Every row comes from one small tree of marks. Brackets hold a mark, then the marks that hang from it, in the order of their numbers. Every link used is in the known rows. Which tree was each row made from?
Known rows:
{k_516 {k_632 {k_12 k_922} {k_399 k_175}}}: [-10.7  -5.2  10.6  45.0  26.1  21.2  24.2  17.0  33.3  21.6  -0.9  -8.4
  17.9  35.0   3.7  -3.4  11.6  15.6  22.0   9.1   1.8  17.9  -2.2]
{k_632 k_399}: [-2.8 -9.6 -1.4 13.0 -2.5  5.4  2.6  2.1  8.9  3.2  7.7  5.2  5.0 -1.6
 -8.7 -1.4  9.5 -2.0  5.0 -2.5 -4.2  8.9 -4.0]
{k_632 {k_12 k_695 {k_922 k_465}} k_516}: [ 15.7  -0.9  17.1  44.0   0.5  34.7  -3.2   5.2  11.1  -0.1 -35.9  -2.1
   9.3  17.8 -25.6   0.5 -19.1   3.7   5.9  26.9   0.1  31.7   9.6]
{k_632 {k_12 k_695} {k_399 k_175} k_516}: [ 18.4  -9.2 -17.1  38.0  -1.7  17.3   2.6  10.0  34.6  10.3   2.1  -7.3
  19.0  21.4 -12.3  -1.2 -15.2   2.0  41.6  17.4 -16.6  29.4  14.4]
{k_175 {k_399 k_632}}: [ -7.0   8.3 -18.6  16.5  -6.7  14.9  14.4  -4.0  -3.4   8.9  14.2  -7.0
   6.1   1.8  -0.2   6.9   4.8  11.5  28.7   1.6   2.7  -2.3   2.6]
{k_632 {k_12 k_695}}: [  6.3   0.8   0.8  12.8 -14.9   3.4  -1.9   0.1   2.2  12.7  -1.6   5.2
   1.9  10.2 -20.2   6.2 -18.3  -2.1  13.5   4.0  -8.0  12.6  10.2]
{k_12 k_695 k_922}: [ -7.4  10.3  -0.2  22.8  10.0   5.2  12.2   4.0 -10.7  -2.8 -19.0   2.4
  10.3  11.1 -11.4 -16.0 -14.8   2.4  -3.9  -1.1  -1.6   8.8   1.8]
{k_922 {k_465 {k_632 k_399}}}: [  3.2  -3.5  17.3  14.1 -12.3   0.5   6.7  -2.5 -11.9  -9.5  -4.8   5.6
 -11.5  18.1 -32.3  10.7   7.5   5.0   7.5   7.4   0.2   5.9   3.5]
{k_399 {k_12 k_922} k_175 k_632}: [-17.2   6.2  -6.0  31.4  23.8  -8.6  16.1  19.6 -17.3  -0.2 -10.8 -30.8
  29.2  28.0  27.3   5.0   5.1   7.3  15.2  16.3  33.1  -0.9   4.7]
{k_465 k_175 {k_632 k_12 k_399 k_516} k_922}: [ -6.1  -4.6  12.0  47.0  12.6 -13.5   9.1  -5.6  13.3  24.0  18.2 -11.0
 -29.7  22.7 -17.2  31.0  29.9   6.1  42.2  33.2  14.8  14.9   6.1]
{k_399 {k_12 k_175 k_695}}: [-11.7  12.5  -7.6   6.7 -23.9  -6.5 -12.9   6.2  -4.4  -1.0 -24.7  -9.0
  -8.9  17.0   0.0  -3.9  -1.3  -0.7  10.2   0.0  18.3   8.2   0.5]
{k_399 k_632}: [-17.7   6.2  -9.8  15.9   4.0 -11.2  11.5  -0.2  -3.2  -2.1  11.8 -11.7
   8.1   2.0   2.2   0.2  -2.3   6.6  14.1   5.5  -0.8  -1.0   7.4]
{k_516 {k_632 {k_12 k_175 k_922}}}: [-26.6   9.3  16.8  35.6  11.1  18.1  12.9  10.4  24.7  23.3 -17.7  -7.8
 -10.9  29.5   8.7 -11.6  21.4  19.1  10.3  11.6   8.7  16.4 -10.3]
{k_12 k_175 {k_695 {k_399 k_632}} {k_922 k_465}}: [-32.9  36.6   1.0  26.5 -14.5  -3.3  29.8  -1.7   1.9  -9.4 -45.1  -6.0
  17.1  27.0 -22.1 -31.2  -4.2   9.8  19.3   2.7   0.2  25.7  -1.0]
{k_12 k_175 {k_695 {k_399 k_632}}}: [-35.4  35.7 -28.7  11.0 -20.4 -20.6  22.2  -8.4  13.8   1.4 -10.0  -5.6
   8.4  15.4 -12.7 -26.9  -1.5   3.4  37.9  -3.8 -11.7  17.8  10.4]
{k_922 {k_465 k_632}}: [  6.3   4.1  16.5   0.0  -8.8  -5.9   4.8  -3.6 -19.0 -10.3 -11.4   0.1
 -15.9  21.3 -23.6  14.3  -1.2   7.0   2.5   9.5   6.9  -1.6   8.6]
{k_175 {k_399 {k_632 {k_12 k_695}}}}: [ -3.8   9.1 -21.2  28.5 -19.6  18.6  11.3  -5.8  -0.1  18.2  13.1  -3.0
   5.9  10.4 -20.7  13.0 -14.4   9.2  42.9   6.8  -4.7   9.8  15.7]
{k_465 {k_632 k_12 k_399 k_516}}: [  8.8 -14.0 -11.0  42.6   1.3   8.4  -5.4  -1.2  14.2  18.5  26.2  -3.7
 -14.2  10.2 -18.8  19.7  19.6   2.3  32.5  26.1  -4.1  14.8  17.5]
{k_695 k_399}: [ -1.8  15.1 -12.9  -7.9  -5.5  -3.5   4.4  -9.2   8.3   6.4   7.2   3.2
   8.2  -2.7  -5.9  -4.4   8.6  -6.7   9.5  -5.4  -0.4   2.0   8.6]
{k_465 k_175}: [ -9.7  -1.6  14.8  -7.4   2.0 -14.4   4.3   0.3  -5.1   2.6  -9.5  -8.4
 -15.0   4.7   5.2   1.4   6.0   1.0  15.9   1.8   3.4  15.0 -10.3]
{k_632 k_516}: [  7.8  -1.3 -14.8  17.2   6.4  11.0  -9.8   0.2  19.6   0.2   3.9  -9.7
  -1.5  -4.4   3.1  -1.3  -0.1  -0.3   5.5  13.4  -2.5   6.6   9.1]
{k_175 {k_399 {k_632 {k_12 k_695 k_922} k_516}}}: [ -1.5   8.1 -27.2  64.5   7.0  38.2  14.1   1.1  10.3  19.1   6.1 -10.7
  13.2  13.0 -12.5   2.7  -7.3  13.2  40.8  26.2  -0.6  20.3  17.8]

Write each row's tree:
[-18.3  29.7 -18.5  -5.6 -26.8  -9.7  11.5 -10.2  15.8   3.7 -19.1   6.2
   2.0  11.0 -14.3 -26.7   1.5  -2.4  24.0  -8.4 -11.7  15.8   3.3] => {k_12 k_175 {k_695 k_399}}
[ -6.0  17.5 -17.2   3.6 -30.0  18.3   9.2  -5.1   2.1   6.0 -18.5   5.3
  -7.4  12.2  -9.0 -14.0   1.8   7.9  28.1  -6.8  -7.7  10.7  -8.2] => {k_12 {k_175 k_399} k_695}
[  7.1   0.7 -27.5  40.8  -3.8  32.7  -0.1  -3.5  19.2  21.1  22.9 -14.7
   2.6   0.9  -0.1  19.4   9.6  12.1  45.2  26.0   1.8  12.0  14.3] => {k_175 {k_399 {k_632 k_12 k_516}}}
[ 11.0  16.3 -25.3  35.5  13.5  14.8  17.3   4.1  28.7  17.9 -13.8  -8.0
  30.8  24.3  -3.3 -12.0  -8.2   0.0  37.4  21.0  -4.4  26.7  18.8] => {k_632 {k_12 {k_695 {k_399 k_175}} k_922} k_516}
[ -3.5  -0.7  -8.5  35.1   9.3   6.9  10.1  19.4  -6.2   0.4 -19.5 -11.4
  28.9  27.7   0.7  -3.8  -4.3  -2.5  11.2   3.2  20.4  13.2   4.3] => {k_632 {k_399 {k_12 k_695 k_922} k_175}}
[-10.0  24.3 -10.7  28.6  15.6   9.5  31.8   0.8  37.7  25.5 -10.5  -5.3
  22.7  40.3 -11.3 -13.5  -9.0   7.6  31.9   0.8  -5.2  14.9  18.9] => {k_516 {k_632 {k_12 {k_695 {k_399 k_175}} k_922}}}
[ -3.3  -7.6  -0.2  27.5  16.7   9.4   6.7  23.4  -8.2   3.6 -12.2 -14.6
  28.4  22.6  17.2   5.0  16.0   1.7   6.2  10.5  30.1  10.4  -4.9] => {k_632 {k_399 {k_12 k_922} k_175}}
[ -6.2  -5.4 -15.9  32.5 -11.2  14.6 -24.0   9.5  22.8   2.2  -6.7 -14.0
  -6.1   5.5  10.5  -0.9  29.4  -1.2  19.5  16.8  20.1  23.6  -3.7] => {k_632 {k_399 {k_12 k_175}} k_516}
[-10.4  -8.3   9.5  20.7 -18.8  11.3   1.6   7.5  13.9  15.4  -5.6   3.5
  -5.1  10.6  -1.4  -1.4  23.7   6.6  22.5   8.2  -2.7  26.9 -15.6] => {k_632 {k_12 k_175} k_399}
[ -8.3 -11.0  40.6  25.3   2.3  13.7  -3.7  16.2 -15.3  -5.1 -38.4 -12.1
  -1.6  18.9  -8.2  12.9  17.6   0.6  -1.0  12.0  38.7  30.4 -15.2] => {k_632 {k_399 {k_12 {k_922 {k_465 k_175}}}}}
[  5.1  13.9   8.7  14.4 -44.3  19.1   9.2  -7.5 -14.7   8.3 -24.9   8.0
 -23.3  36.8 -35.0  13.2   2.2  14.9  38.9  12.8   1.7  15.0   2.5] => {k_922 {k_465 {k_632 {k_12 {k_175 k_399} k_695}}}}
[  7.6  14.2   3.1  29.6 -13.7  23.4   0.7   0.6 -37.1  -1.6 -23.5   0.4
  -6.6  33.6 -29.2  20.8  -1.3   6.3   8.1  11.7  34.9  -3.9  12.9] => {k_175 {k_399 {k_12 k_695 {k_922 {k_465 k_632}}}}}
[ -6.9  20.8 -40.1  19.8  11.4  -7.6  21.2  -4.1  32.2   3.2   9.2 -24.8
  29.8  11.5  10.5  -9.5   0.7   2.7  46.1  14.5  -4.0   9.8  21.6] => {k_695 {k_399 k_175 {k_632 k_516}}}
[ -9.5  22.9  19.2  21.2 -25.1  16.9  14.3   0.9   4.5   4.2 -51.7   7.3
  10.4  29.0 -26.2 -15.5   2.1   4.5  16.6   8.8   0.8  35.3  -3.7] => {k_632 {k_12 k_175 {k_695 k_399} {k_922 k_465}}}
[ -6.3   6.1 -21.8  58.0  23.0   6.3  23.8  12.5  14.5   9.5 -10.2 -25.3
  27.9  29.5   3.0  -8.0 -21.2  11.5  39.2  31.5  -4.2  24.9  19.3] => {k_399 k_175 {k_632 {k_12 k_695 k_922} k_516}}
[  2.0  22.3 -24.1 -11.4  -8.5 -12.2  22.6  -4.9  16.2   2.1  -8.9  -1.0
  26.5  18.6  -9.7 -15.9 -17.9  -3.1  28.5  -8.8 -10.0   8.3  14.8] => {k_12 {k_695 {k_399 k_175}}}
[ -7.6  20.7   7.2  40.2  -3.7   6.1  11.0   1.5  -6.8 -13.7 -46.3  -7.6
 -15.6  36.1 -19.2 -16.4  -4.4  13.2  12.5  23.8   3.0  21.5   3.7] => {k_12 k_175 k_695 {k_922 {k_465 {k_632 k_516}}}}
[-28.6  18.9 -18.2  22.5 -18.6 -17.7  -2.3   6.0  -5.4  -2.1 -15.1 -19.3
  -0.6  20.5   0.8  -5.0  -4.9   3.4  21.6   6.7  18.0   9.8   6.9] => {k_399 {k_12 k_175 k_695} k_632}
[-20.5  28.8 -12.7  14.7 -19.6   4.1  12.0  -8.5  48.6  25.4  -6.6   2.4
  -9.7  28.3 -19.8 -15.3   2.9   5.0  37.5  -3.6 -12.0  20.7  10.5] => {k_516 {k_632 {k_12 k_175 {k_695 k_399}}}}
[ -1.5 -15.1   4.3  34.0   3.5  -3.7   2.1  -1.0   8.9  20.9  17.5 -12.4
 -29.4  13.7 -15.0  21.7  22.7   3.6  46.1  29.7  -1.2  30.5   7.7] => {k_465 k_175 {k_632 k_12 k_399 k_516}}
[-15.9   4.1 -14.1  39.5  -4.8   3.8   1.1   6.1  23.0  11.4   0.0 -22.0
  -4.6   8.8  12.7  -1.4  12.7  12.8  38.9  28.6  -2.3  26.6   4.4] => {k_399 {k_632 {k_12 k_175} k_516}}
[-24.4  14.3 -14.5  62.4   5.2   8.7  13.2   9.4  12.5  10.3 -19.9 -18.1
   6.0  21.4   0.4 -18.0  -0.7  15.8  33.7  28.5  -4.7  32.6   5.2] => {k_399 {k_632 {k_12 k_175 k_695 k_922} k_516}}
[  4.9   2.2  19.0  10.3  -0.5  -9.5   1.5  -5.7  -3.0  -8.7 -18.7 -16.6
 -31.4  21.3 -15.3  12.9   2.3   6.4  25.0  24.8   5.1  20.0   6.4] => {k_922 {k_465 k_175 {k_632 k_516}}}
[  7.1   1.5  17.6  -0.3 -23.4   6.3  -3.6  -4.9 -30.6   2.4 -15.8 -11.5
 -32.3  26.8 -14.7  38.2  19.2   4.3  29.8  12.4  39.1   4.0   1.6] => {k_922 {k_465 {k_175 {k_399 k_12}} k_632}}
[-8.5 12.7 -9.4 15.9  6.5  5.8 -3.7  1.9 -8.1  9.2 -7.8 -4.5 14.7  7.2
  3.6  4.8 20.3 -8.3 -1.7  6.3 33.8  2.3  8.1] => {k_695 {k_399 {k_12 k_922}}}
[-20.7  14.2  -1.3  24.9  -7.4   3.2  -4.6  12.3 -14.3  -0.3 -37.0  -7.4
  -2.1  21.3   5.7 -12.7   4.8   0.3   0.7   5.7  25.5  11.5  -4.7] => {k_399 {k_12 k_175 k_695 k_922}}
[ -8.7  13.9 -24.4  45.3  24.8   7.3  27.2   7.2  25.8  17.0   4.0 -23.1
  36.2  22.1  12.9  -2.6  10.2   9.1  45.7  31.2   4.0  21.7  18.6] => {k_695 {k_399 k_175 {k_632 {k_12 k_922} k_516}}}
